(in the rows, 128 means zero)
Known rows, with every step that occurs
L -> F -> Y -> M -> W: [107 192 112 129  94 141 120  97 124  83 202 168 156  94 101 121 133 159
 127 120  99]
Y -> M -> V: [110 179 133  98 102 138 120 112  94  80 175 127 166 149 112 128 164 161
 124 134 104]
V -> F -> Y -> M: [114 177 119 103  87 130 111 107  87 111 174 149 175 113 145 120 171 143
 133 148  81]
V -> Y -> S -> M -> W: [127 190 132  62  92 117 126  95  88  80 171 161 185 112 101 145 145 168
 141 152  99]
M -> S: [109 163 137 107  89 149 140 110 102 103 147 145 170 130 109 127 135 135
 141 135 109]
M -> V -> F -> Y -> S: [109 182 126 101  81 136 115 138  98  89 190 149 191 117 167 107 171 138
 114 154  79]
B -> W: [111 163 131 113  83 138 125  91  93 111 148 157 172 127  98 146 132 151
 135 132 109]
V -> F -> Y -> S -> M -> W: [117 196 121  85  83 125 113 113  97  88 188 176 179 102 133 126 158 144
 140 150  97]
S -> M: [113 170 142  93  80 131 126  98  83 103 163 145 162 139  90 152 152 153
 152 131 113]
V -> F -> Y: [102 167 120 114  73 138 128 124  98 129 173 160 170 102 139 120 159 134
 135 148  83]
L -> F: [ 97 162 134 130  80 144 155 108 112 110 176 158 159 113  87 133 131 147
 123 119 105]
Y -> M -> W: [109 181 121  99 108 139 133  96 116  89 166 154 150 118  81 128 137 161
 135 127 115]
S -> V -> F -> Y: [ 96 177 112 108  73 126 123 126  72 128 180 157 182 127 140 124 181 117
 141 151  84]
L -> F -> Y -> S: [116 174 134 121  73 138 119 112 113  86 196 157 176 104 125 119 136 148
 122 124  91]
F -> Y: [109 167 128 115  71 145 116 114 103 109 173 149 163 110 118 129 142 148
 145 135  95]
L -> F -> Y -> M: [114 180 125 124  82 137 110  96 101  92 195 149 166 112 119 127 149 156
 127 121  90]
V -> F -> Y -> S -> M: [125 181 135  83  72 120 103 112  77  95 181 158 188 122 151 132 171 139
 140 152  89]
F -> Y -> S: [122 171 136 100  73 142 107 112 104  86 178 148 176 114 132 122 143 150
 136 136  96]
F -> Y -> M -> W: [115 189 114 104  96 139 108 100 113  85 182 157 159 103 105 122 142 161
 143 132 103]
Y -> S -> M -> F: [123 174 158  69 100 123 134 122  74  85 154 136 182 134 112 149 156 147
 130 132 107]
L -> F -> Y -> S -> M: [127 185 142 106  68 128 105 101  90  73 201 157 181 121 125 139 150 152
 135 126  96]
Y -> S -> V -> F: [106 176 128  88  86 119 137 121  73 107 166 157 187 141 126 121 178 118
 129 145  96]

Rows
[127 178 130  98  90 143  97  99  92  83 166 138 179 129 141 122 152 143
 145 137  95] => F -> Y -> M -> S
[104 173 128  95  87 134 136 122  89 105 170 136 182 125 121 135 162 164
 126 154  86] => M -> V -> Y
[116 193 122 115  86 132 106  99  72  80 193 146 188 146 136 124 168 125
 138 128  91] => L -> F -> Y -> M -> S -> V
[106 174 124  87  81 117 135 109  58 117 160 143 186 135 109 142 172 143
 143 151  89] => S -> V -> Y
[117 196 127 107  80 133 115 102 112  67 210 175 171 102 107 133 134 154
 134 126 105] => L -> F -> Y -> S -> M -> W
[104 179 113 105  77 132 123 126  70 116 170 157 193 135 157 117 177 104
 146 153  85] => M -> S -> V -> F -> Y
[ 95 174 117 113  79 144 126 140  99 114 187 150 179 115 153 115 172 136
 125 154  79] => M -> V -> F -> Y
[127 174 150  78  81 126 117  98  84  80 167 144 175 142 103 147 152 154
 143 131 112] => Y -> S -> M
[119 182 129  88  99 128 118  95  67  84 158 134 184 167 114 129 171 130
 146 135 111] => Y -> M -> S -> V
[121 181 127 122  88 141 110  96  99  83 183 148 179 121 136 120 146 143
 129 126  92] => L -> F -> Y -> M -> S
[113 174 137  89  86 125 126 112  78  87 169 144 181 151 106 128 162 133
 138 132 109] => Y -> S -> V
[111 197 110  78 105 114 125  96  71  95 172 153 180 129  96 136 167 156
 143 150  95] => S -> V -> Y -> M -> W
[103 169 127 136  70 145 130 111 112 107 194 158 163 102 114 127 135 147
 128 123  91] => L -> F -> Y
[119 174 138  76 110 118 139 114  69 110 144 128 188 116 123 144 166 160
 119 148  79] => V -> Y -> M -> F
[113 170 143  90 115 132 141 119  86 102 146 130 167 127 108 138 159 150
 121 129 100] => Y -> M -> F
[109 178 141  92  85 135 125 117  84  86 178 134 171 153 104 147 165 156
 141 138 111] => S -> M -> V
[104 178 123  98 102 129 132 121  91 100 172 140 175 139 134 119 179 146
 116 148  91] => Y -> M -> V -> F
[106 171 130  98  86 137 136 112  76 101 155 143 180 156 110 131 158 119
 150 137 112] => M -> S -> V
[107 190 105 104  98 133 119 109 109 106 180 168 162  94 125 114 155 146
 132 145  90] => V -> F -> Y -> M -> W
[131 183 143  84  70 127  94 104  83  74 183 146 180 130 130 139 155 153
 149 138 101] => F -> Y -> S -> M
[122 174 130  83  93 120 120  90  76 103 158 135 178 123 113 139 161 170
 135 147  86] => V -> Y -> M
[121 172 145  91  93 137 125 138  95  92 167 139 185 106 139 127 150 143
 123 134  89] => M -> F -> Y -> S
[103 200  98  98  97 122 115 112  82 100 188 167 175 118 128 117 180 130
 141 148  92] => S -> V -> F -> Y -> M -> W
[116 183 137  77  81 122 122 112  66  93 175 132 189 143 119 155 172 168
 138 157  89] => S -> M -> V -> Y
[104 167 137 106  90 143 134 140  94 115 161 141 172 104 127 135 148 141
 129 136  91] => M -> F -> Y
[117 182 129  94  74 128 101 117  76  82 185 146 187 137 133 125 167 135
 147 137  98] => F -> Y -> S -> V
